Every row comes from one small tree of marks. The marks that hang from a mark follow it in brackets, in alphabetical order. Every link used is in the known rows. Which tree was each row made from?
In the rows, zero is written as 128.
Known rows:
paze(mepazem): 138 114 127 126 123 122 130 130 142 127 130 127 114  86 142 121 128 150 106 104 158 127 121 139 124 124 136 139 124 112 133 138 116 135
fibov(kipu(gibuv(gaka(ratoz(limid)) zatez) tozi)): 139 143 121 142 135 118 131 126 117 124 125 120 106 168  94 169 158 133 151 139 113 135 134 115 121 145 133  84  68 143 118 152 135 156
mepazem(nivar(gibuv(gaka))): 128 135 127 110 118 142 139 143 137 130 128 133 147  98 126 176 124 122 107 113 122 118 130 126 136 145 131 133 131 159 140 166 131 115
fibov(kipu(gibuv(gaka(ratoz) nivar zatez) tozi)): 121 142 126 125 108 116 127 112 119 136 107 129 100 193  95 137 165 133 166 152  97 143 130 116 140 146 135  95 106 142 142 163 132 127
zetel(demus(gibuv(gaka kipu)) nivar(mepazem) paze): 115 119 125 127 198 131 127 126 114 127 149 133 147  98 144  68  59 117 133 157  95 132 129 126 134 104 126 164 225 151 127  75 123 106
fibov(kipu(gibuv)): 133 148 127 110 164 124 143 131 122 124 122 124 128  81 112 147 138 132 119 110 134 127 127 132 129 126 131 109  56 117 148 150 139 119
nivar(gibuv(gaka zatez) mepazem): 126 141 122 138  77 133 140 135 141 119 121 132 168 147 125 122 117 137 114 130 133 130 147 142 134 125 134 103 121 147 135 105 136 108
gaka(gibuv(kipu) ratoz(limid(zekoz))): 123 115 132 134 200 136 120 128 132 121 134 122 123 120 136 205  95 134 153 154 150 102 138 122 102 139 134 196  86  95 104 134 137 158
zatez(gibuv(gaka nivar)): 113 121 131 117  87 142 129 124 145 132 118 129 135 141 150 122 145 134 127 111 131 128 140 117 138 128 126 124 182 152 136 146 109 121
zetel(demus(gibuv) paze(mepazem)): 126 106 131 132 135 113 126 121 118 129 163 133 117  46 152  78  92 132 121 111 128 128 111 130 129 110 142 168 197 114 126 139 107 128
ratoz(gaka(gibuv) limid): 135 132 124 136 153 147 129 148 130 121 138 120 132  46 131 149 108 127 126 105 149 116 136 116 104 121 131 116  44 123 108 142 113 135
zetel(demus): 135 110 126 121 123 130 132 138 131 126 154 127 155  74 137 128 120 113 111 115 134 120 120 127 122 126 133 156 123 116 130 134 119 134
gibuv(gaka): 126 124 129 123 143 135 133 137 139 126 125 124 134 120 133 140 131 125 113 106 138 127 132 126 125 131 133 130 149 151 132 143 122 128
kipu(gibuv): 129 133 129 111 164 132 134 133 134 128 129 125 145 103 129 142 134 123 114 100 139 127 122 131 125 123 127 127  67 119 147 138 137 136
tozi(kipu(gibuv(gaka nivar(mepazem)))): 121 135 128 107 126 142 131 134 111 126 119 129 130 169 125 108 102 132 129 136 133 135 132 142 142 104 123 112  85 145 141 108 136 105
zetel(nivar paze(mepazem)): 142 105 121 118 136 118 120 124 124 127 136 131 104  49 145  89 129 139 118 108 130 135 113 124 123 107 133 165 151 113 131 110 112 135
kipu(gibuv(nivar(mepazem)) tozi): 133 147 116  96 111 125 123 131 143 135 127 132 162 148 118 109 124 130 137 129 130 135 108 138 140 125 120 109  77 115 151 115 156 127
kipu(fibov gibuv): 128 140 127 113 158 115 126 128 129 134 132 125 140 113 115 149 146 120 111 105 131 132 114 131 128 121 117 110  73 124 133 134 136 145
fibov(kipu(gibuv(nivar) tozi)): 135 152 124  97 112 120 131 125 123 133 119 126 121 117 103 122 163 125 143 125 115 134 111 127 141 139 124  98  76 115 151 157 147 120
fibov(kipu(gibuv tozi)): 143 154 122 107 143 113 137 129 124 127 125 122 129 106  99 143 156 132 129 108 127 127 112 130 132 136 125 103  55 118 151 148 147 128
gibuv(gaka kipu zatez): 118 131 138 151 152 138 133 122 134 125 116 121 111 192 136 129 161 130 123 125 123 136 148 126 124 138 127 114 167 147 133 139 117 126
zatez(gibuv(gaka(ratoz) nivar(mepazem))): 114 118 120 116  91 130 129 126 153 132 118 138 154 145 145 142  83 153 146 137 141 128 145 129 137 122 134 135 171 146 127 118 120 122
tozi(kipu): 142 119 132 116 101 129 137 139 117 120 131 123 119  95 135 137 121 126 114  97 156 118 125 140 121 124 129 142 119 111 127 126 127 124
demus(gibuv): 125 131 134 119 131 127 136 133 139 129 130 128 143  71 139 121  89 122 115 104 150 118 125 137 126 138 138 136 186 115 133 136 137 125
paze(mepazem zetel(demus(gibuv(zatez)) nivar)): 138  92 137 159 108 125 129 116 112 131 124 139  98  83 143  54 101 128 105 130 141 127 112 125 129 124 149 168 186 109 118  95 119 123
gibuv(kipu zatez): 126 132 135 144 134 132 133 124 139 124 122 123 118 157 139 129 159 129 122 115 134 132 140 132 120 140 125 123 155 111 134 134 126 131
demus(gibuv(nivar)): 116 131 136 110 102 133 129 128 138 134 124 131 136  85 142 100  95 116 129 121 137 124 125 134 136 141 137 131 208 111 133 146 137 117
tozi(kipu(gibuv)): 136 128 134 111 140 132 137 135 108 124 128 122 122 114 129 137 129 126 116  99 146 123 123 139 124 114 124 132  57 115 142 125 134 127
zatez(gibuv(kipu(fibov tozi) nivar)): 125 139 128 115  81 111 118 116 143 140 123 126 126 163 131 127 180 133 143 122 117 133 116 124 139 139 102 107 173 124 125 134 127 141
ratoz(gaka(gibuv(zatez))): 125 134 130 149 126 138 131 128 130 129 122 127 125 101 130 128 130 138 128 108 140 123 141 118 113 124 136 121  67 122 133 140 104 114
limid(zekoz): 139 116 129 116 134 132 128 137 138 124 135 126 136 104 136 152 134 120 110 122 152 106 123 131 121 138 137 156 150  98 141 136 140 126
tozi(kipu(fibov)): 142 125 130 119  96 112 131 135 111 125 133 125 114 106 121 148 131 123 111 103 148 123 118 142 124 121 120 125 123 116 113 122 128 135
zetel(demus nivar(gibuv(gaka(ratoz)) mepazem) paze): 129 105 110 113 126 121 126 135 116 122 152 138 178  50 129 113  69 116 145 157  97 128 129 123 130 101 137 181 133 149 118  78 122 117

Write each row's tree:
122 144 125 136  99 131 123 120 144 131 115 129 127 237 125  97 149 136 145 153 112 144 134 133 140 140 118  96 177 143 137 117 136 119
gibuv(gaka kipu(tozi) nivar(mepazem) zatez)
119 138 136 124 149 138 138 135 135 120 118 118 145 119 132 137 141 122 124 123 119 126 143 134 129 134 123 125 133 154 132 138 132 114
nivar(gibuv(gaka kipu))
128 159 121 143  91 109 128 124 137 126 120 126 153 206 104 126 157 136 130 148 107 139 131 142 139 133 109  77 134 154 124  98 145 124
nivar(gibuv(gaka kipu(fibov tozi) zatez) mepazem)
120 139 129 121 177 121 127 127 126 134 125 123 133 150 112 150 148 121 111 114 119 136 122 125 132 118 119 101  91 160 132 139 127 140
kipu(fibov gibuv(gaka))
130 137 132 165 168 136 116 128 116 124 134 119  98 147 120 157 156 126 131 154 128 112 142 115 106 131 120 103  89 107 103 133 116 135
ratoz(gaka(gibuv(kipu(fibov) zatez)) limid(zekoz))
138 144 128 113 109 122 133 135 142 123 126 119 152 106 123 133 157 121 134 115 124 123 120 138 128 145 116 127 113 119 136 131 147 127
nivar(gibuv(kipu(tozi)))
119 134 130 118 158 120 129 132 132 135 124 132 127 129 113 212 122 126 135 143 104 124 130 127 135 150 120 134 149 162 115 165 130 133
mepazem(nivar(gibuv(gaka(ratoz) kipu(fibov))))
131 115 117 113 141 121 128 132 117 128 160 140 168  35 142  70  47 114 124 137 118 124 115 130 130 103 134 173 194 114 128  73 130 115
zetel(demus(gibuv) nivar(mepazem) paze)
151  84 127 136 133 128 126 130 118 127 129 135 110  50 144  86 118 125 101 116 146 126 103 123 124 114 140 183 121 114 117 100 119 133
paze(mepazem zetel(demus nivar))
118 125 133 137 108 124 119 114 137 136 111 126 103 219 124 130 164 127 169 153 102 141 134 119 131 157 127 124 190 141 126 150 124 139
gibuv(gaka(ratoz) kipu(tozi) nivar zatez)
108 129 134 150 159 107 122 104 131 134 117 128 116 170 119 182 121 145 154 140 131 131 139 128 116 133 125 163  94 117 108 129 119 154
gaka(gibuv(kipu(fibov) zatez) ratoz)
126 151 131 144  92 111 126 119 130 129 118 119 131 196 106 132 192 123 132 136  97 137 129 130 135 144 110  86 147 157 123 129 133 133
nivar(gibuv(gaka kipu(fibov tozi) zatez))
123 131 136 152 142 158 115 128 120 124 126 122  95 147 136 128 153 122 148 164 123 114 149 111 112 138 128 116 108  98 116 146 116 119
ratoz(gaka(gibuv(kipu nivar zatez)) limid(zekoz))
115 129 121 116  85 140 131 129 152 129 120 135 156 150 148 116 108 149 124 124 141 129 143 130 142 116 126 117 170 151 137 114 122 111
zatez(gibuv(gaka nivar(mepazem)))
115 133 133 118 103 122 122 118 141 136 121 127 124 142 144 131 163 133 132 122 124 132 132 127 137 129 108 114 179 123 122 137 119 132
zatez(gibuv(kipu(fibov) nivar))
140 111 137 158 109 136 135 127 120 128 129 141  96 121 139 132 150 134 108 121 128 128 117 129 134 141 134 158 122 120 125 156 125 119
paze(mepazem(nivar(gibuv(kipu zatez))) zetel(demus))
138 140 126 121 138 104 122 126 138 133 130 120 126 144 114 147 165 123 129 116 125 132 109 132 127 142 108 112 144 122 121 132 140 150
gibuv(kipu(fibov tozi))
136 135 131 112 135 116 131 130 104 128 131 123 116 124 114 146 140 121 113 106 138 128 115 139 128 111 114 114  61 120 127 121 134 136
tozi(kipu(fibov gibuv))
123 145 125 124 147 136 139 139 143 117 121 124 168 129 130 132 106 137 122 136 129 127 145 147 134 121 122 118 124 151 133 106 142 105
nivar(gibuv(gaka kipu) mepazem)
119 137 131 127  96 141 132 125 109 127 114 132 119 217 126  97 123 135 129 142 126 140 140 140 141 109 126  96  97 140 143 106 131 105
tozi(kipu(gibuv(gaka nivar(mepazem) zatez)))
120 145 125 152 131 154 124 134 133 124 124 127 124 138 135 108 109 140 147 153 132 132 152 125 117 121 122  90  77 114 111 117 118 116
ratoz(gaka(gibuv(kipu nivar(mepazem) zatez)) limid)
140 111 127 148 108 131 135 129 120 128 126 144 150  94 137  67  64 115 110 135 143 124 118 131 130 121 144 157 179 110 119  65 144 112
paze(zetel(demus(gibuv(zatez)) nivar(mepazem)))
138 102 122 121 136 124 122 131 122 134 169 141 106  67 144 135 122 136 111 106 122 128 104 119 130 119 135 177 150 121 134 169 102 136
zetel(demus paze(mepazem(nivar)))
107 130 138 135 191 110 126 119 130 135 121 125 116 141 125 156  90 126 142 143 120 129 135 132 130 140 128 130 220 152 107 140 128 137
demus(gibuv(gaka(ratoz) kipu(fibov)))
121  95 129 130 158 123 121 118 107 132 151 133 110  59 146  57  87 128 120 139 103 131 117 116 134 103 140 175 217 150 126 107  97 120
zetel(demus(gibuv(gaka)) nivar paze(mepazem))
136 105 132 148  89 141 135 131 110 122 117 134 139 103 131  90 143  98 111 131 111 128 127 114 128 126 139 154 128 150 118  99 126 114
paze(zetel(demus nivar(gibuv(gaka zatez))))
156 122 124 132 141 148 123 159 128 117 147 120 121  56 133 143 140 109 110 123 148 104 132 118 108 136 134  97 130 102 118 146 126 126
ratoz(gaka limid(zekoz))
137 110 135 144 141 140 125 131  96 118 132 121  92 196 122 172 136 120 136 151 134 114 142 121 114 130 137 130  93 121 118 128 129 147
tozi(kipu(gibuv(gaka(ratoz(limid(zekoz))) zatez)))
128 160 116 103 130 124 132 126 129 130 115 129 137 163  97 115 131 140 142 147 113 139 122 132 149 125 124  82  83 149 150 130 150 107
fibov(kipu(gibuv(gaka nivar(mepazem)) tozi))
118 135 133 138 151 137 133 123 128 129 119 123 126 184 125 128 160 127 116 114 122 138 137 121 127 127 130 104  95 151 148 139 123 131
kipu(gibuv(gaka zatez))
127 118 130 137 187 137 127 140 136 120 131 118 116 131 133 177 116 123 142 133 131 128 144 122 111 140 128 132 148 145  98 145 124 157
gibuv(gaka(ratoz(limid)) kipu)
138 101 120 111 137 126 123 131 113 126 159 131 143  37 142  96 122 102 123 119 107 128 113 112 120 110 129 181 152 117 127 106 114 133
zetel(demus nivar paze)
134 136 134 134 104 115 130 121 100 129 127 125 107 169 113 135 160 125 114 110 133 133 124 136 127 116 117 100  70 116 129 119 128 137
tozi(kipu(fibov gibuv(zatez)))
136 143 128 142 108 105 121 118 136 133 127 122 116 189 113 135 187 126 130 123 119 137 118 130 126 147 110  99 153 118 123 129 132 150
gibuv(kipu(fibov tozi) zatez)
110 136 124 131  85 135 127 116 143 131 116 138 150 159 134 117  93 149 139 139 145 131 139 135 129 121 134 148  87 109 133 110 132 119
gaka(gibuv(nivar(mepazem) zatez))
118 122 122 133  89 130 125 124 142 131 116 139 135 182 130 127  98 138 146 153 130 138 145 132 134 133 142 122 170 137 125 122 125 124
gibuv(gaka(ratoz) nivar(mepazem) zatez)
131 123 128 126 134 156 115 142 125 125 135 125 119  75 134 138 122 117 137 145 139 105 134 111 113 130 135 130  88 102 116 150 122 121
ratoz(gaka(gibuv(nivar)) limid(zekoz))
120 116 134 154 170 137 121 118 128 121 129 124 112 168 133 193 117 136 155 161 144 108 147 120 101 143 136 182  94  90 106 131 131 158
gaka(gibuv(kipu zatez) ratoz(limid(zekoz)))
129 100 141 138 103 128 126 123 122 133 128 139 101  71 149  66  95 122 120 119 148 129 106 131 139 128 148 163 196 111 115 143 128 119
paze(mepazem zetel(demus(gibuv(nivar))))
121 136 119 124 106 122 121 118 137 138 117 135 139 226 111 125 125 139 159 156 113 144 126 127 141 134 131 106 105 142 143 120 140 135
kipu(gibuv(gaka(ratoz) nivar(mepazem) zatez) tozi)
121 154 119 125  94 115 117 116 131 140 120 133 138 240  99 107 158 131 134 150 104 149 117 129 148 125 114  68 108 152 138 113 139 133
kipu(fibov gibuv(gaka nivar(mepazem) zatez) tozi)
